Known rows, with every way that one mark hangs from another
W[U V]: [-27.3  -4.6   0.7  -0.5  15.7   7.7  25.3  -7.6  -2.9  18.1 -44.5  13.4
   2.8   4.5 -26.2   2.0  -4.6  20.7   7.7 -17.7  -3.5  19.8  24.5  48.3
  14.3   5.7  -4.1 -11.6  23.8  11.9  22.9]
N[W X]: [-31.1 -21.3   1.3  -1.3   3.5   0.9  -1.7   5.3   3.7  -6.4   0.1  -7.0
 -26.6   7.3  12.4  16.4  13.1  10.4 -13.6 -23.9   8.5   9.9 -16.7 -21.3
   4.8  -0.6  -3.4   7.6   8.4   7.6   5.2]
M[N T]: [ -8.8 -22.4  20.7  11.2  11.1   9.8  -4.8  13.7  26.9   0.3 -13.1  -0.5
  12.9   0.0  25.3 -29.9  23.6  39.4 -13.7 -17.1   6.7  23.0 -33.5  15.4
 -22.8 -14.9  11.3 -10.0  -2.7   1.1  -7.9]
N[M[T] W[U V] X]: [-24.5 -18.7  -0.7 -15.6 -10.8   4.8   3.0  10.4 -20.2  35.7  36.1   9.3
  19.4  39.1   2.0  -0.2 -27.3   4.1  18.6 -19.4  -7.2  19.6  14.8 -33.7
   1.1  15.2   8.5  18.4   6.5  -0.2 -20.9]
X[N[M W[V]]]: [  5.8  18.7  -5.1  -1.3   0.3   9.8  -5.5  -7.8  -8.7   2.8  -2.2 -13.0
   1.6  -2.6   6.9  34.5  23.5 -28.7  -9.7  38.4  -4.2  -8.1 -11.3  22.9
   2.0  -6.9  -1.9  10.9  11.8   6.4   6.2]
X[N R]: [ 27.4  25.7  10.6  23.2  18.7   4.0 -13.9 -11.7  27.9 -24.9 -44.6 -13.2
 -26.4 -46.4   2.1   1.2  43.6 -36.4  -0.9  20.8  10.2 -37.3 -38.6  34.2
 -29.7 -23.7 -10.5  -6.6  -2.7  -1.4  17.9]
N[M[T] W[U V] X[R]]: [  2.4  -6.3   3.0  -6.0 -11.5   1.4 -11.2   8.0 -19.2  22.2  28.0   6.1
  17.2  18.5   0.8 -13.7 -31.2 -15.1  31.1  -5.6  -4.7  -2.2  14.2 -34.8
  -9.6  10.4   7.1  22.2  -7.2  -8.6 -22.6]
L[N[W[V] X]]: [ 16.5 -10.4  -7.3  -0.5   4.6   4.1   8.3  10.4  -7.8  12.6 -15.6   5.0
 -17.2  21.9  13.3  14.9   0.7  18.5 -13.3 -16.8  -2.6 -15.1  -0.6  -1.3
  22.7  21.0  -3.3 -11.4  11.2   2.8  25.1]
X[N[M W[U V]] R]: [ 23.0  31.5  -1.2  -6.4   3.9   4.5 -11.2 -15.1 -11.9   5.0 -10.7  -2.5
   2.3 -20.9  -6.4  17.0  -2.5 -46.0  14.4  33.7  -4.8 -22.4   9.2  15.8
 -10.5  -3.5  -3.1   9.4  -2.4  -6.0   6.0]
T[M[N[W[U] X[R]]] V]: [ -4.6  -7.3  12.9 -22.9   6.8 -28.1  -8.7  -9.5   7.4  -1.4  -4.5 -10.8
 -14.3   5.2   3.7  25.5  26.2  21.6  -8.4  31.0   2.6  -3.2  -2.5 -28.2
 -22.9   3.1  10.8 -35.9  -8.1 -13.0   2.4]
N[M W[U V] X]: [-29.6 -12.8  -9.9 -17.6 -12.9   3.9  10.7   3.2 -32.5  24.1  22.5   5.9
   2.2  33.8  -3.8  19.5 -17.8  -5.7   6.9 -17.4  -7.0  22.2  21.0 -17.3
  16.9  14.5   1.8  13.1   9.8   4.1   2.3]
R[X[N]]: [ -0.1   5.5   1.1  18.1  15.1   2.6   4.6  -7.9  34.9 -18.3 -35.8   9.3
 -24.7 -35.0  -3.7   4.9  38.8 -19.0 -15.2 -13.3  12.7  -7.1 -21.7   5.7
  13.1  -2.1  -8.9 -28.6   0.3   6.2   8.4]
U[W[N[M[T[V]] X]]]: [ -2.7   4.6 -15.0  12.0 -15.7   2.4  -1.0   5.5  10.0  -4.4  16.7  -6.5
   9.3 -18.7   4.6 -20.8  -7.3  24.3 -12.9  22.3  -8.1  18.6 -10.7  18.8
  12.2  -5.9  -5.3   5.7   3.2  12.8   3.3]
R[X[N[M[T] W[U V]]]]: [ -2.7   6.8  -2.3  -3.3   2.6   3.4   0.5  -4.2   9.4  17.3   4.1  22.7
  15.3  -7.1  -9.8   1.8  -6.9 -18.0  10.5  -0.7  -1.4   5.9  16.5 -26.0
  20.8  17.0   3.4 -11.0  -2.9  -1.7 -19.3]
M[N[W[U] X[R]] T[V]]: [ -0.6 -18.0  19.6  -9.1  -3.2  -9.8 -23.1   8.9  19.8  17.4  19.6  11.5
  -4.4   9.3  16.9 -22.0 -22.5  35.3  16.2 -15.1   9.4  -0.6  -7.2 -58.2
 -23.1   2.0  13.6  -9.7 -18.8 -15.0 -23.2]
W[N[M X[R]] U V]: [ 18.4  11.3 -10.3  -0.2  -9.6  -1.7  18.2  -1.7 -33.7   0.0  14.1   6.2
  13.5  18.5 -22.9 -13.2 -46.3  -5.3  20.2  -5.3  -7.4  -3.6  35.8  25.3
  26.0   2.0  -4.7  14.6   2.3  -0.7   5.7]
R[X[N[W[U]]]]: [-20.1   2.7   0.0  -6.1  18.5  -1.8   6.0 -13.1  23.8  -4.8 -24.6  22.5
 -16.7 -24.9 -11.8  16.5   5.8 -11.4  -6.3 -20.2   9.8   0.7  11.0 -16.8
  20.9  11.6  -6.7 -26.2   0.5   3.0   1.9]
R[X[N[M[T] W]]]: [ -0.8   4.6   1.3   8.3   0.7   5.6 -11.3  -1.4  26.0 -10.4   1.4   7.4
  -0.3 -27.3   8.2   3.3  25.6 -27.1 -10.9  -3.1   7.9  -2.8 -12.9 -29.9
  -0.8   3.6   1.8  -6.0 -10.4  -1.1 -21.8]
U[W[N[M X] V]]: [  4.8   9.3 -24.0   8.9 -11.6   5.9  10.2   5.0 -25.7   5.5  11.3  -6.6
  19.8  -1.4  -0.4  -9.2 -17.3  13.1  -9.3  37.8 -16.9  32.2   4.1  58.4
  53.2  -1.3  -9.9   9.2  16.3  20.3  22.2]
W[N[M[T] X[R]] V]: [ 39.4   7.1  -1.8  20.6 -11.5   0.7  -2.5  11.4 -17.3  -6.3  25.3  -6.1
  23.9  14.6  -1.9 -27.7 -26.8  -1.4  17.9  17.1  -3.7 -11.7   1.8   9.1
  14.6  -8.8   1.3  26.8  -3.1  -3.4 -15.9]
X[R]: [  4.8   5.9   8.3  28.8  11.7   5.2  -8.1  -6.0  24.2 -33.2 -54.3  -9.4
 -22.4 -45.1  -3.7 -13.8  32.9 -11.4  -6.3   1.8  10.2 -15.1 -19.8  39.8
 -24.7 -17.7  -7.7  -2.0  -3.6   1.7  17.6]
T[M[N] V]: [-11.0  -5.1  10.7  -2.8  12.7 -16.0   2.6  -9.7  27.0 -14.4 -34.7 -22.7
 -11.2  -6.6   3.0  25.0  69.0  32.5 -34.0  43.7   1.1   7.7 -22.9  23.0
 -27.2 -10.1  10.6 -43.3   3.8   0.2  14.7]
R[X[N[W[V]]]]: [  0.5   8.8  -1.6   6.6  13.9  -0.6  -3.3  -8.4  15.2  -0.6 -21.1  13.0
 -10.7 -20.9  -5.5  16.9  12.6 -10.3  -3.7  17.7   6.3  -1.9   2.1  -7.3
  42.7   9.3  -5.0 -17.3   6.2   6.1   0.4]
R[X[N[M]]]: [  1.6  10.8  -5.9  17.6   0.7   7.7   3.9  -5.5  25.5 -19.7 -19.5   3.0
 -17.4 -33.6  -1.2   6.4  42.9 -37.0 -21.5  -6.6   7.0  -6.9 -21.4   4.8
   2.4  -5.1  -6.4 -18.7  -6.8   3.9   3.1]

Rows
[  9.9   9.9  -9.8  15.9   4.6  -1.1  -1.4  -0.2   0.2 -21.6 -14.0  -3.9
  -6.5 -38.6   2.0 -23.4  -8.8  12.5  -7.6  19.8  -3.2   9.2 -10.8  46.9
  28.8 -10.4 -16.0   0.7   2.4  13.0  25.2] : U[W[N[X[R]]]]
[  0.3  -4.1  -2.6   7.5 -15.2   2.5 -19.3   4.8  -8.2 -21.0  13.1 -14.3
 -21.7 -10.1  15.4   4.7  14.3 -33.0  -6.2  -2.3   5.3  -8.6 -17.2 -25.0
 -19.9  -7.2  -2.5  21.0 -13.9  -5.2  -3.1] : N[M W X[R]]
[  1.5  20.1 -21.8  12.2  -3.5  10.1  12.7  -3.6 -18.3  -2.1 -15.0  -5.9
  28.3 -23.7  -9.0  -8.3 -13.1  16.7 -15.2  52.2 -19.1  35.4  15.7  86.2
  47.2  -3.6 -10.3   8.0  17.1  21.9  25.2] : U[W[N[M] V]]
[-37.4 -17.9  -0.4 -12.7 -19.0  -0.3  -3.1   4.8   7.2  17.4  30.8   5.5
  -2.6  23.1   1.0   6.7  -8.4   9.4   5.0 -29.2   2.6   7.4   5.9 -56.5
 -26.6   9.3   7.6  10.5  -3.5  -4.3 -21.4] : N[M[T[V]] W[U] X]
[  9.4   5.0 -16.7   9.0  -9.9   6.6   5.0  11.2 -17.0  13.1  19.2  -3.4
  31.9   1.6   3.2 -26.4 -22.0  21.0  -0.9  35.0 -17.3  31.8  -1.1  39.3
  41.8  -1.2  -4.3  14.5  13.1  16.4   3.8] : U[W[N[M[T] X] V]]
[ 21.8   4.3  -1.5   1.0  -6.7   0.4  10.8   5.1 -23.2   9.6  24.7  10.7
  30.0  23.8 -18.9 -28.8 -51.7   3.2  29.7  -8.7  -6.8  -4.6  28.7   5.0
  12.3   2.9   1.2  18.7  -2.3  -5.1 -13.8] : W[N[M[T] X[R]] U V]
[ 19.5 -13.1  -3.2  11.8  -8.9  15.4  10.1  19.7  14.9   0.0  -1.3  -2.5
  -9.6   9.3  21.9 -12.6  30.0  -2.5 -20.4 -50.3  -1.9 -20.8 -32.4  -4.4
 -33.4   6.3   1.5  -6.3  -6.4  -3.2   8.5] : L[N[M[T] X]]
[ -2.7   6.0  -2.9  18.5 -10.9   4.4   5.3  -1.4  19.2 -25.5   1.0  -9.4
  13.3  -7.2  -9.7  -9.7   4.6  25.2 -16.1   8.0   3.3  -2.6   4.5  19.7
 -12.9 -13.2   0.9  14.2  -1.0   3.2 -11.5] : W[N[M[T[V]]]]
[ -3.4   0.7  -6.1  -8.0 -13.9   0.3  -4.0   2.1 -30.5  11.4  15.8   3.2
  -1.2  14.5  -5.2   2.9 -24.8 -25.3  19.5  -4.7  -5.3   1.4  18.7 -16.9
   4.2   9.1   0.5  16.5  -4.3  -5.0  -1.1] : N[M W[U V] X[R]]
[ 14.7  -8.9  11.9 -11.5  13.6 -20.2 -11.1   1.3 -14.8   0.4  -2.6 -19.8
   5.3  17.8  19.2  17.2  29.8   9.8  -7.9  50.0  -4.0   6.6 -16.5  -5.4
   1.8  -2.5  11.7 -20.5  -1.5  -6.1   0.9] : T[M[N[W[V] X[R]]]]
[-15.0   3.8   0.3  -4.6   4.2   4.1  -1.1  -5.3  22.4   2.4   1.9  18.5
   5.3 -20.6  -3.9   4.3   5.6 -23.0  -1.8 -22.4   5.0   1.9   5.8 -32.7
   0.1  10.0   1.1 -12.7 -10.8  -2.4 -19.4] : R[X[N[M[T] W[U]]]]
[-24.1 -14.2   7.4 -18.9  11.5   3.1   8.7  -0.1 -13.9  22.2 -12.3  14.2
  15.1  20.3   5.6   4.7 -20.1  41.8  -4.3  -3.3  -2.8  36.9  20.6  18.8
  23.1   6.2   8.8 -13.3   9.1   4.1   9.6] : M[N[W[U V]]]
[-26.4 -17.6   8.5 -31.9   7.6 -24.2   3.4  -7.3   7.1   8.0   1.7  -8.8
 -11.6  25.0   3.6  37.7  27.0  36.5 -17.3  18.6  -0.8  13.3  -1.5 -28.6
 -15.0   6.4  12.8 -37.5   2.6  -6.2   2.9] : T[M[N[W[U] X]] V]
[ 10.5   4.2  -0.2   3.4 -13.9  -6.3   4.5   0.6   4.6 -10.5  21.3   3.5
   6.2   3.7 -18.2 -24.2 -32.7   7.5  15.5 -23.0   3.6 -16.7  16.7 -16.5
 -17.8  -4.3  -0.8  10.8 -12.5  -9.2 -15.3] : W[N[M[T[V]] X[R]] U]
[-23.4 -11.1  -4.3  -9.2   8.0  -2.1  30.4  -2.3  -5.9  -6.0  -0.6  10.2
  -7.6  18.7 -19.4  -1.9 -27.4  29.8  -3.0 -51.7   5.5  11.9  20.9  13.9
  18.4  -0.1  -8.4  -2.6  11.9   8.2  11.5] : W[N[X] U]
[-15.0  -5.0  -3.0  -9.1 -13.2   1.1  -5.4   0.3 -13.4  -6.6  11.8   0.9
 -16.1  -3.4   1.5   3.7  -7.0 -29.0   5.2 -30.9   2.8  -1.3   5.4 -25.3
 -20.4   2.6  -2.9  13.9 -12.1  -6.7  -1.0] : N[M W[U] X[R]]
[-30.6  -7.4   9.5 -27.5  14.6 -21.6   5.4 -15.5  12.6  -0.6 -23.9  -8.7
  -1.7   3.6  -3.2  36.8  37.9  40.6 -25.8  32.5  -1.5  16.2  11.2   2.4
 -19.1   3.0  12.7 -39.9   4.4  -3.7   7.9] : T[M[N[W[U]]] V]
[ -7.1 -14.6  14.2 -27.2  16.9 -20.6  -2.7  -4.9  -7.4  -4.4  -4.9 -10.3
  -2.7   9.8  13.4  17.8  27.9   7.5 -11.0  10.4  -1.2   8.8  -8.0 -12.8
 -19.5   0.2   9.7 -27.7  -8.2 -10.2   3.6] : T[M[N[W[U] X[R]]]]
[ 16.0  -2.4   5.8  24.5 -20.4   1.5 -22.0   9.8  24.3 -12.1   8.7 -12.5
 -15.7 -14.4   7.9 -24.0  26.0 -17.7   6.7  -2.2   8.5 -26.5 -35.6 -26.0
 -46.0 -11.9   3.2  10.7 -15.8 -10.3 -16.5] : N[M[T[V]] X[R]]
[ 12.1 -11.4  15.4  -2.4  15.1 -16.2  -4.0   1.7   5.2 -18.7 -17.0 -23.8
 -10.2  -1.1  19.7   3.9  57.8   1.8 -21.1  22.3   1.6  -0.9 -40.9   8.0
 -27.1 -14.7   7.7 -30.7  -8.2  -6.4  10.3] : T[M[N[X[R]]]]
[ 30.6   5.5 -11.4  -6.7 -10.6   4.8   6.7   5.6 -23.0  12.8  -3.6   8.9
  -5.4   9.1   3.9   4.2 -17.9 -17.7   3.4 -21.6  -8.2 -23.8  21.4  -4.4
   1.1  23.2  -0.6  -6.2  -8.2 -10.4  20.0] : L[N[M W[U V] X[R]]]
[ 21.1  22.9  10.1  10.3  18.0   0.7 -24.3 -13.7  19.7 -23.7 -30.3 -11.6
 -23.0 -44.6   7.4  16.9  29.2 -33.5  -2.3  31.0   9.6 -34.8 -24.9  10.9
 -20.1 -16.9  -8.6   1.9  -3.4  -3.1   9.1] : X[N[W] R]
[-27.8  -7.4   0.8  -8.8  -1.5  10.5   5.2   0.9 -11.3  24.4   6.6   9.7
  32.0  16.4  -8.1   1.2 -18.6   7.8  10.4  -1.5  -9.4  23.6  29.5   3.1
  -4.1  12.1   9.2  16.4   8.3   2.0 -15.0] : N[M[T] W[U V]]
[ 49.4   1.6  -3.5  10.3 -11.4   6.9 -12.2  16.7  -7.5   9.6   7.6  -1.6
   4.4   6.6  20.1 -12.6  -5.3 -13.7   2.9  -2.3  -6.0 -33.2  -6.7 -18.5
 -11.6  15.6   4.9   5.9 -13.1 -12.5  -0.7] : L[N[M[T] W[V] X[R]]]
[-12.1  12.5   2.4 -14.2  21.2   3.5   7.0 -14.5  -2.7  20.7 -20.3   6.3
  -0.9   2.6  -9.2  31.1  -0.3  -2.6   6.4  14.9  -1.0  -2.8  11.7  18.6
  11.3   3.7  -4.1  -6.4  19.7   6.8  13.5] : X[N[W[U V]]]
[ 14.8   5.2  -2.7  -0.4   7.2  -7.2  18.3  -3.5 -22.5   2.5  -5.4  13.0
   6.2  19.4 -26.0 -17.5 -52.0  16.0  26.0 -12.6  -1.5  -6.6  34.7  21.6
  37.2   3.2  -7.3   3.2  10.4   2.1  10.2] : W[N[X[R]] U V]
[-31.6 -19.0  -2.0 -18.7   6.0  -2.0  12.0   0.8 -19.0  26.6   1.1  12.5
  -6.8  30.4  -8.7  15.1 -25.2  19.0  12.9 -21.8  -0.7  22.2  20.6 -16.1
  27.9  16.9  -1.4   2.2  19.1   6.9   7.5] : N[W[U V] X]
[  9.1  22.4   8.9  -3.6  21.2  -1.5 -12.0 -18.3  14.1  -9.2 -31.3   1.2
 -16.3 -39.9  -4.2  16.3  10.3 -29.8   7.0   8.3   7.7 -27.4  -2.4   6.9
 -21.7  -8.6  -7.8  -3.8  -3.7  -4.6  11.3] : X[N[W[U]] R]
[-14.0  -6.3  -4.6  -5.4 -14.6  -3.0  18.5   2.5   3.5   0.4  27.6   5.6
   7.6  25.0 -16.7 -10.8 -27.7  24.5   3.7 -36.4   1.0   2.8  19.6 -15.1
  -9.1   0.3   0.6   7.3  -1.1  -1.0 -14.3] : W[N[M[T[V]] X] U]
[ -4.9  -9.1   5.0   9.0   2.4  -4.0 -19.5   2.5   4.7 -20.5  -7.7  -8.1
 -29.8 -12.3  11.6   3.6   8.2  -9.7  -0.5  -8.6  10.3 -11.8 -17.6 -22.5
  -5.2  -5.8  -5.2  10.8  -4.8  -1.4   2.7] : N[W X[R]]
[ -5.8  15.3  -2.9  -1.9   0.7  11.5  -6.9  -8.1   6.2 -13.5  -2.9 -16.9
 -12.2 -15.6  11.8  36.6  39.1 -33.4 -22.0  13.6   2.3 -10.5 -23.0  11.5
 -20.4 -13.8  -3.8   8.9   2.0   4.7   6.1] : X[N[M W]]
[ 15.1 -17.7  20.2   5.9  -7.3  -8.7 -35.9  13.9  26.2   3.8  19.8  -3.2
  -8.4   1.7  30.2 -22.2  -3.6  32.3   4.4   7.9  11.5  -7.0 -30.8 -54.5
 -22.8  -7.6  14.1  -2.4 -18.2 -13.4 -24.7] : M[N[W X[R]] T[V]]
[  7.5  -0.4   1.8   1.9  -7.2  -0.2   8.8   3.7  -5.3 -10.9  22.3   7.5
  14.2   9.7 -11.3 -30.2 -31.6  -0.9  12.7 -37.2   1.9  -7.5  14.3  -5.1
 -14.0  -5.8  -1.3  17.6 -12.1  -7.1 -13.8] : W[N[M[T] X[R]] U]
[ -7.2  -0.3 -14.1 -10.2  -9.4   2.1  32.0   0.7 -34.9  10.8  20.2   7.3
  16.8  39.7 -21.8   1.7 -40.2  13.3   6.2 -19.8  -8.7  15.1  35.5  23.4
  35.3   6.0  -3.3   9.8  14.8   7.5   7.4] : W[N[M X] U V]
[  0.7   0.1   0.0  -0.5   7.5  -6.3  16.0  -4.0  -3.9 -19.4  -7.0   9.4
 -10.5  -1.1 -19.9 -16.5 -29.9  11.8   8.8 -36.7   6.9  -6.8  20.0  12.4
   9.5  -5.3 -10.1   1.8  -1.6   0.1  10.3] : W[N[X[R]] U]
[ 15.8  -4.5   3.4  11.1 -14.3   3.0 -25.2  13.4 -14.9   7.3  27.8  -8.0
  11.2   8.5  13.6 -15.4  -7.7 -19.4  19.8  17.2  -2.2  -7.5 -10.4 -35.1
  -8.3   0.5   6.9  29.3  -9.0  -7.9 -23.9] : N[M[T] W[V] X[R]]
[-15.3   7.6   4.5 -14.3   4.9   9.1  -1.7  -6.7   9.8  10.8   5.4   1.4
   9.7  -3.7   4.7  17.9  13.8 -20.6  -0.7  -9.3  -1.1  -3.7  -6.8  -5.8
 -34.4  -4.4   2.6   9.0   1.2  -0.8 -11.0] : X[N[M[T] W[U]]]
[ 14.1  -4.5  -6.1  10.4 -11.6   4.7  10.8  13.1 -18.8   3.2  31.5  -5.0
  26.0  34.8  -1.2 -18.2 -23.7  16.7   5.2   4.5  -6.0   6.2   2.7  11.5
  24.2  -4.4   1.9  23.5   9.3   5.2 -14.8] : W[N[M[T] X] V]
[-13.4  13.1   3.3 -11.1  -1.0   3.8  -5.5 -10.7  21.5  10.2   5.3   0.3
   1.5  -8.1  -1.7  23.7  13.2 -12.3  -0.5   4.9   1.8 -14.1  -3.3 -17.8
 -36.8  -2.9   3.5   2.1  -0.5  -3.5 -13.6] : X[N[M[T[V]] W[U]]]
[ 13.2  -7.5   7.2  22.8 -13.6   8.1 -16.3  13.7  12.4 -14.2   9.5 -12.3
  -7.7 -11.5  15.3 -29.7  25.2 -28.7   5.4 -19.4   6.1 -15.2 -40.6 -15.7
 -44.5 -14.0   1.5  17.0 -17.1  -7.7 -15.1] : N[M[T] X[R]]
[ 24.1  15.8 -12.8  15.7   5.1  -2.2  -1.5   0.5 -13.6  -2.2 -12.7  -2.3
   9.5 -24.8  -4.4 -23.7 -26.4  16.6   5.3  44.1 -11.6  14.4   3.3  55.8
  52.9  -4.7 -14.1   2.7  11.3  15.6  24.7] : U[W[N[X[R]] V]]
[ -0.2  -5.5  -5.7  -8.0  -7.3   1.9  26.2   7.8 -26.2  20.1  31.4  12.1
  32.6  48.7 -17.9 -16.4 -46.5  22.0  17.9 -25.8  -9.2  14.4  30.8   6.6
  22.9   7.0   2.3  14.7  10.8   3.5 -12.2] : W[N[M[T] X] U V]
[ -5.0   9.9  -8.1   6.9  -0.1   5.3  -4.6  -7.4  17.7 -19.0  -7.4   3.6
 -14.5 -31.0   3.7  19.6  29.7 -34.0 -20.7   0.9   7.8  -2.9  -9.8 -14.2
  11.2   2.3  -4.6 -11.4  -7.1   3.2  -3.8] : R[X[N[M W]]]
